Each row was made from one path, in order. Every step used is in the known rows, and no mark comes twice. Write each row's path.
(in the rows, 128 means zero)
Known rows
gige vodep vemom fato sipilo zivovok: [149 161 142 104 102 155 110  42 166 133 164  84 128 132 140  76 181 147
 126 106  91 118 124  98 108 158  84 119 148 163 171 103  94 115  98  80
 166  86 135 150 110  92 124  82 180 157]
fato gaka: [122 154 136 131 123 146 104  93 120 181 163  83 109 119 131 106 171 129
 125 104 113 112 104 112 132 165 116 130 146 142 142 107  86 140  88 102
 149 114 121 144  97 110 115 116 148 156]
sipilo zivovok gaka vodep: [105 128 159 122 128 132  95 109 144 145 161  98  77 125 121  87 172 133
 100 139 105 155  82 114 173 137 116 121 167 146 144 109  85 139  95 100
 150 103 132 136 102 116 118  99 184 160]
gige zivovok: [119 159 137 110 146 138 112  92 116 144 167  97 111 112 129 106 188 122
 128  93 122 123 114 122 127 145 104 141 142 145 132 106  81 132  91  70
 147 102 133 146  96 106 115 102 124 144]
zivovok gige fato sipilo vodep gaka: [146 135 152  94 134 156  88  79 144 138 145 114 100 109 101  52 168 118
 102 106 116 159  81 130 147 144  79 153 153 148 173  93 130  94  75  65
 168  86 140 141 110 138 166  62 161 145]
sipilo fato gige: [133 149 134 102 118 146  90  83 131 182 146  60 110 119 107  86 166 142
 123 113  96 134 117 138 132 146 120 140 156 127 157 115 111 131  98  59
 139 115 120 141 125 122 111 104 171 142]
vemom fato gige zivovok gaka: [130 158 139 119 120 152  89  59 144 131 166  83  97 117 118  80 181 110
 123  52 109 131 130 140 117 144 106 137 167 147 122  97 103 128  83  74
 150 101 104 116 104 130 125 108 167 142]
vemom fato gige zivovok gaka vodep sipilo: [118 144 146 114 116 143  85  45 172 122 171  95  80 125 105  39 183 132
 120  31 106 152 109 137 136 130 110 128 166 135 124 116  97 147  94  90
 172  97 116 130 107 144 127 115 190 178]
zivovok gaka vodep gige fato: [115 121 162 112 171 146  84  76 131 146 166 143  91 129 126  94 172 132
  98  81 101 150  98 136 183 112  78 134 154 132 151 110 102 146  74  98
 153 119 136 127 100 129 142  82 183 146]
vemom fato gaka zivovok gige vodep: [122 163 108 139 137 151  88  78 157 144 161  62 108 125 118  61 155 105
 113  58 123 148 105 102 135 162 107 128 151 146 149  88  91 115  84  87
 170 115 114 142  83 141 123  89 182 181]
vodep rema: [104 131 134  92 115 134 109  79 101 168 168 102 114 135 109 113 194 126
 116 103 101 109 108 114 110 142 116 126 141 133 133  96 105 141  94  82
 134 102 131 140 112 112 107  91 148 146]
fomo zivovok gaka fato: [114 147 187 106 117 153 117  92 102 160 165  95  80 109  99 116 186 110
 100  85 108 137 107 111 160 135 128 132 147 147 128 111 102 125  55  97
 142 107 137 123 109  96 109 109 165 162]
gaka fato gige zivovok fomo: [116 165 151 104 151 173 121  80 125 165 154  90 107  96 101  74 197 102
 125  68 148 155  95 146 152 137  97 152 162 136 141  85  80 101  75  43
 149 107 130 142 136 123 113  80 171 175]
zivovok gaka: [112 134 156 112 137 145  98  92 108 165 163 106  92 121 114 114 177 113
 107 120 110 129 109 130 139 145 123 137 158 142 129  95 105 137  82  99
 145 105 122 133 109 112 125 108 160 142]
gaka fato vemom zivovok: [133 137 180 123 113 160 134 104 109 162 172  87 114 110 112 130 181 126
 119 108  91 103 110 132 114 151 113 117 123 114 142  77  78 113  98  67
 133 110 123 141 129 101 108 101 192 168]
fomo zivovok gige fato: [126 163 155 108 142 123 101 104 105 151 179 100 103 107  94 113 175  92
 106  96 103 151 130 137 142 142  85 134 136 146 153 105  92  92  77  78
 157 102 160 133  95 103 123  89 128 156]
zivovok vemom fato gaka: [132 148 158 138 129 143 100  79 121 171 170  80 110 116 116  87 166 107
 136  93 117 115 120 120 118 145  93 116 138 135 147  72  82 136  92 110
 130 109 131 129  92 123 124  98 194 164]
vodep gaka: [120 133 152 120 111 143 105  74 115 150 154 118 104 125 103 106 183 130
 118 120 107 132  97 124 124 137 122 134 138 124 136  93 109 132  93  86
 143 120 139 139 108 119 123 102 142 139]
fato vemom zivovok gige vodep rema: [129 139 117  97 123 136 109  80 129 134 178  80 117 126 113 113 195 127
 110  86  86 113 121 124  96 156  95  89 129 130 154  60  91  97 117  67
 168  89 121 137 107 149 131  75 183 174]
fomo zivovok vemom fato gaka vodep: [124 155 175 138 112 125  95  86 133 162 186  66 100 114 123  84 161 116
 132  79 113 124 113  98 145 136  96  87 129 147 152 116  68 127  95 127
 138 125 142 126  86 123 113  99 213 196]
gaka fato vemom zivovok gige: [133 139 176 121 125 152 128 114 106 157 166  86 102 102  91 113 182 105
 114 100 102 130 118 143 132 151 113 122 136 113 145  69  87  92 100  66
 145 104 126 147 127 129 127  84 192 181]
sipilo fato vemom: [145 142 144 107 143 156  96  85 109 184 153  55 108 122 118 106 179 148
 117 131  91 123 134 118 124 149 106 129 134 118 164 100 102 141  98  67
 134 106 133 137 118 121 122 106 193 142]
vemom fato gige zivovok fomo: [131 168 135 112 131 160  92  63 135 141 179  86 112 106 114  69 191  91
 132  66 130 141 127 153 114 144  83 140 159 134 139  87  86  99 101  61
 156 106 123 137 120 120 112  81 172 153]
fomo zivovok: [124 161 158 111 108 125 111  96 101 160 177  88 105 112 119 136 177 123
 114 110 106 118 120 110 127 148 120 118 126 146 137 129  90 117  90  94
 146 114 146 138 101  86  99 109 139 159]
gaka zivovok: [101 134 142 122 141 144 103  99 112 173 162  92 119 130 115 123 156 130
 105 110 123 128  84 114 129 151 127 132 141 140 132 109  93 138  83  74
 144 125 136 149 112 115 105  97 162 173]
gaka vodep vemom fato sipilo zivovok: [133 145 174 113 101 140 104  68 159 154 168  87 117 134 133  69 171 145
 128 113  90 128 108 104 137 147  96 116 159 152 159 129  90 125 105  96
 155 105 139 161 123 107 121  76 208 183]
fomo zivovok vemom fato: [127 152 178 117 112 122 106  82 102 154 190  85 108 108 101 116 175 104
 124 101 111 126 137 117 112 131  96 102 122 140 141  93  87 114  93  99
 130 111 156 121  98 102 108  90 184 167]
gaka fato vemom: [124 143 165 116 141 173 130  95 102 186 147  81 112 116 106 115 185 125
 115 115 113 118 118 116 131 151 116 135 133 125 148  92  94 139  84  61
 120 107 127 141 128 108 115 106 191 172]
rema vodep gaka fato gige zivovok vemom: [120 155 151  95 143 172 117  66 153 153 151  95 101 106  86  78 147 143
 114  72 143 158  71 130 147  99 104 115 149 129 140  82 106 116  62  36
 127 129 135 115 106 151 130  76 194 191]
rema vodep sipilo zivovok fomo: [130 145 137  83 128 160  94  78 152 153 200 105  73 120 105  65 171 141
  99 137 117 175  74 127 137 125  98 129 162 113 148  90  90  95  91  81
 176  98 164 157  96  98 101  78 174 165]
fomo zivovok gige fato sipilo vodep rema: [139 147 144  63 113 134  96  84 123 146 174  84 102 114 107  76 185 119
  96  70 103 140  96 105 138 148  71 125 144 168 170 124 121  87  71  73
 173  70 147 134 105 126 142  57 160 166]
vodep gaka zivovok: [107 125 147 127 120 147 102  76 123 154 151 105 108 133 102 114 169 141
 104 102 116 141  73 114 129 139 132 129 139 125 133  96 105 139  77  78
 148 131 150 143 109 137 113  94 169 164]
zivovok gige vodep: [112 161 121 109 151 139 107  95 129 149 154  93 107 111 105  90 174 103
 111 120 128 150 125 126 143 150 110 135 149 151 154  89  99 111 106  68
 158 104 122 148 102 124 131  86 143 158]
vodep gaka zivovok vemom fato gige: [120 124 154 135 107 151  99  50 141 157 146  87 116 134  81  92 153 130
 114  77 121 147  87 132 106 130 111 105 141 126 140  75 111 128  81  68
 132 138 146 119 123 169 127  77 221 186]
vodep vemom fato gige zivovok gaka: [128 154 150 101 127 160  86  40 140 138 154  96 107 133 119  95 184 131
 134  47 101 120 136 137 120 143  95 125 165 153 125 109 103 134  79  86
 146 104 127 127 112 134 131  98 178 152]

Write each row's path
[114 136 173 115 117 162 121  77 116 156 141 118  97 113  84  91 188 124
 119 103 110 140  89 124 144 125 129 149 141 120 135  84 110 135  75  73
 130 122 140 134 120 111 116  97 157 150] -> vodep gaka fato
[131 117 153  97 126 176  88  71 141 161 151  99 102 122 117  64 170 139
  95 109 148 161  32 102 148 146 100 134 151 138 161  95 119  93  73  71
 177 112 144 154 129 149 135  54 215 176] -> fato sipilo vodep gaka zivovok fomo
[149 162 151  97 149 152  97  47 154 143 199  97 113 108 135  72 149 136
 111  51 132 138 117 110 139 110  65 109 155 141 147  99 109  95  80  70
 163 111 128 136  89 140 146  55 202 173] -> rema vodep gige zivovok vemom fato sipilo
[115 138 143 126 120 134 103  79 148 174 168  94  91 129 121  66 174 153
 123  86 112 133  81 111 148 151 123 127 144 132 149 126  82 158  95 113
 169 111 134 159  93 126 116 122 173 188] -> fato gaka vodep sipilo
[108 123 145 109 152 154  92  82 133 167 171 105 107 131  96 112 123 149
  94 123 137 154  52 112 139 112 115  94 138 121 141  83 108 126  67  69
 134 147 154 134  95 151 121  68 210 191] -> rema vodep gaka zivovok vemom
[122 126 166  93 105 172 107  84 125 136 125 119  81 114  96  64 179 139
 121 118 117 143  66 108 151 122 123 148 136 127 148 103 120 134  86  70
 122 117 144 134 113 103 122  80 165 139] -> sipilo vodep gaka fato
[126 127 185  68 128 188 104  74 126 172 133 105  95 119 116  77 177 148
 115 104 114 127  75  97 167 149 109 143 163 166 157 120 126 134  57  90
 140  90 125 149 130 117 148  75 211 172] -> zivovok gaka fato sipilo vodep vemom
[131 145 136 124 110 156 103  33 155 133 149  90 118 123  92  73 168 125
 128  90 119 141 120 133  98 130  96 100 135 138 159  61 107 123  98  66
 136 117 127 110 111 143 135  83 196 163] -> zivovok vemom fato gige vodep gaka
[143 121 165 107 127 131  90  87 139 148 175  69  83 117  92  65 177 147
 110  97  75 158 110 141 143 138 112 111 139  91 169  94  90 112 124  89
 180  96 142 159 115 160 134  91 224 186] -> gaka vodep sipilo fato vemom zivovok gige
[141 155 131  81 142 156  90  48 144 156 162  73  93 109  95  42 200 142
 123  61 117 174 106 148 134 127  88 150 164 113 155  93  93 111  86  59
 185  87 150 153 121 140 120  93 177 158] -> vodep sipilo fato gige zivovok fomo
[117 136 159 116 130 124 123 106 123 156 157  91 104 112 106 113 174 130
 116 152 118 144  98 121 132 137  98 110 145 141 150  74  77 123  94  79
 126  97 165 133 104 113 120  83 172 161] -> sipilo zivovok vemom
[105 126 145 124 132 138  96  87 126 153 140 103  99 125  80  99 165 121
  96  97 123 172  76 127 146 140 129 131 151 125 132  86 113 114  78  76
 159 126 155 151 110 164 132  75 171 178] -> vodep gaka zivovok gige
[117 151 173 109 125 122 118  99  94 170 176  89 107 108 103 137 172 119
 117 122 120 127 116 115 128 137 103 100 123 150 146 100  80 115  85  93
 132 114 164 129 103 111 116  92 169 178] -> fomo zivovok vemom
[130 148 167 100 117 179 114  68 142 177 174 104 102 112 102  79 149 135
  98 102 121 138  68 109 152 129 125 140 157 130 147  99 125 108  64  63
 155 126 113 144 117 115 123  83 184 179] -> rema vodep gaka fato sipilo
[146 144 154 109 147 150 111  62 128 164 174 119 125 116 130 104 177 136
 102  75 102 126 115 128 140 140  69 146 148 141 162 104 111 114  66  74
 168 101 135 148 115 118 145  81 157 147] -> vodep gige fato sipilo
[135 141 180 102 118 169 127  75 159 162 165  94  94 104  95  71 149 148
  93 124 126 165  52 106 158 115 104 114 157 135 160  71 110  96  63  56
 145 106 148 133 113 132 131  64 212 193] -> rema vodep gaka fato sipilo zivovok vemom
[116 127 175 105 125 145 102  77 157 168 157  94 100 134 131  89 174 156
 104 123 101 141  79 102 170 154 102 114 171 164 157 123  96 129  80 106
 168  93 138 155 121 133 138  86 215 191] -> fato sipilo zivovok gaka vodep vemom
[122 142 139 129 176 168  86  87 125 183 176  93 119 127 123  93 166 108
 109  81 129 147  69 125 143 151  72 140 152 128 155  74  71 115  52  81
 168 112 150 147 101 121 115  86 185 170] -> gige fato gaka zivovok fomo
[148 144 141  73 128 168  83  52 142 156 166  82 122 123 118  85 180 144
 138 108  89 132 112 146 119 138  80 110 145 119 178  78  86  90 106  69
 174 118 139 149 132 124 113  65 205 155] -> sipilo fato gige vodep vemom zivovok fomo
[118 140 165 121 131 137 104  84 105 160 170  97 110 115 100 100 169  99
 131 119 118 126 132 133 109 133  98 117 136 130 143  70  92 130 104  90
 121 111 138 129 109 112 118  84 186 153] -> zivovok vemom fato
[107 148 126 136 141 139  96 108 128 178 154  73 104 123 110  95 157 116
 106  80 129 151  81 113 156 166 123 132 156 141 137  99  93 120  72  89
 165 118 132 157  96 158 127  93 175 194] -> fato gaka zivovok gige
[115 161 143 105 165 152 104  92 112 152 178 107 104 104 121  90 198 103
 124 101 140 147 106 136 137 137  84 143 150 134 138  80  76 105  90  69
 162 101 144 151 108 112 115  84 149 148] -> gige zivovok fomo
[113 131 141 102 153 175  81  76 132 168 180 112  99 130 104  94 145 130
  92 119 142 169  48 123 148 120 110 119 150 109 137  82 108 100  74  73
 162 148 152 148 105 136 106  62 201 176] -> rema vodep gaka zivovok fomo
[124 157 152  91  97 163 124  44 152 142 157  84  79 114  86  79 189 142
  99  46 105 150 103 111 141 142 128 124 149 154 145 114 105 126  56  74
 174  94 130 120 109 115 120 121 177 193] -> fomo zivovok gaka fato gige vodep sipilo
[130 155 146 118 112 127 116 104 142 161 163  76 101 108 111  82 178 112
  96 124 118 161 103 118 148 168 107 138 173 155 156  96 103  85  90  73
 175  78 135 161 116 133 137  80 160 176] -> fato sipilo zivovok gige
[136 159 141 137 105 148  92  77 127 160 173  81 103 123 129  83 174 112
 134  85 101 108 122 118 117 156 109 133 146 132 139 100  93 135  98 111
 144 111 113 136  93  99 111 113 160 144] -> vemom fato gaka
[111 148 143 139 132 137  97 103 136 183 165  83 104 125 138  85 161 136
 126 110 121 118  89 108 157 155 120 121 145 140 148 123  77 148  97 106
 147 125 115 149  98 120 113 113 173 178] -> fato gaka vodep
[101 150 114 112 158 144 103  96 134 151 150  86 114 122 104  96 159 112
  99  99 137 161  93 114 145 154 118 129 147 151 149  93  97 114  84  58
 167 118 129 150 101 139 121  76 166 186] -> gaka zivovok gige vodep
[156 132 166 107 140 161  91  92 106 167 187  67 106 112 118 102 191 122
 120 130  85 128 114 147 117 142  85 115 136  92 171  59  82  90 114  79
 162 102 139 149 127 121 113  81 219 144] -> sipilo fato vemom zivovok fomo
[119 149 147 109 165 137 100 104 110 159 164 112 110 111  97 101 170  89
 110 114 109 152 125 154 141 140  86 151 152 138 151  82  99 110  84  68
 148  97 140 142 103 114 135  83 132 143] -> zivovok gige fato
[120 163 162  83 117 171 116  49 138 159 142  87 101 126 106 113 182 146
 115  67 106 129 111 106 148 144 113 110 145 167 148 122 106 127  53  78
 148 113 136 122 122 115 120 104 193 191] -> fomo zivovok gaka fato gige vodep vemom
[119 148 147 113 126 172 125  63 134 135 137 117 102 115  96  77 188 129
 117 102 118 139  90 110 142 127 121 142 136 131 149  77 104 135  81  61
 140 115 129 132 110 106 116  93 154 151] -> gige vodep gaka fato
[118 132 176  92 133 171 118  69 127 136 161 123 105 123 111 113 183 131
 124  90  86 111  99 122 137 134 108 120 141 146 143  74  91 123  75  95
 153 107 125 137 111 100 118  87 182 160] -> gige vodep vemom zivovok gaka fato
[145 151 152 120 130 144 116  89 142 158 177  91 123 114 131  93 176 127
 103 121  95 132  99 124 126 158  78 144 155 156 167  94  86 107  73  64
 164  74 141 144 108  90 123  91 148 149] -> gige fato sipilo zivovok
[145 144 136 106 115 146  89  64 139 172 159  69  84 123 110  53 182 160
 125  79  84 137 104 114 131 146 118 148 152 116 158 108 100 152  84 105
 169  90 143 154  90 121 119 126 166 148] -> vodep sipilo fato gaka
[142 154 134 117 130 147  87  88 126 181 154  60 100 117 127  76 169 142
 128 103  94 127 106 112 145 149 112 140 153 125 159 108  97 144  86  97
 149 106 126 145  95 113 114 113 166 134] -> sipilo fato gaka
[136 117 152  96 148 186  82  69 141 153 160 111 114 124 115  62 169 131
  93 100 135 164  37 118 143 139  67 143 149 138 174  81 112  93  56  58
 179 101 154 148 123 135 140  50 208 165] -> gige fato sipilo vodep gaka zivovok fomo
[129 127 145  97 105 152  90  82 124 133 137 113  86 123 115  80 176 147
 120 137 116 133  77 114 132 134 116 132 133 131 150 112 117 132 100  80
 134 116 146 135 104 109 128  84 151 126] -> sipilo vodep gaka
[136 146 189  84 101 167 110  92 124 157 157  77  78  99 118  81 178 128
  99  90 121 134  77  83 168 151 118 135 153 169 152 131 117 109  54  86
 158  88 123 133 116 100 132  93 192 173] -> fomo zivovok gaka fato sipilo vodep
[140 124 190 125 118 179 124  76 109 153 169 112  99 109  92 104 204 114
 114 102 105 135  87 144 120 133 100 117 132  88 149  39  83  84  93  74
 154 114 147 139 135 129 119  76 216 170] -> vodep gaka fato vemom zivovok fomo
[118 135 165 126 113 135  98  93 135 166 178 102 115 134 146 110 163 152
 141  98  88  94  86 119 139 155 108  96 135 132 148 121  66 133 107 125
 154 131 134 163 101 120 109  97 188 184] -> fato gaka vodep vemom zivovok
[109 120 174 126 126 130  94 107 126 144 192 115  89 119 127 113 165 115
 110 118  92 121  89 136 146 138 124 108 151 130 132  97  80 123 110 111
 158 120 109 137 106 119 116  97 188 162] -> vemom zivovok gaka vodep
[150 134 146  95 133 155  99  59 121 177 154  61  95 126  99  82 186 169
 116 106  82 133 126 120 114 143 110 133 133 104 166 100 106 150  97  76
 153  87 147 149 114 127 126 117 194 153] -> vodep sipilo fato vemom
[120 164 109 111 124 154 113  73 144 164 152  79 128 121 124  99 164 134
 120 112 121 122 115 123 116 161 116 124 139 154 156 107  99 127 100  53
 148 118 105 133 118 115 116 105 154 161] -> fato gige vodep
[134 131 173 105 141 149  71  84 134 175 179  86 101 127 132  72 174 148
 143 105  86 131  82 132 161 134  82 109 151 106 175  97  66 108 105 124
 172 126 148 163 113 131 112  73 227 173] -> sipilo fato gaka vodep vemom zivovok fomo
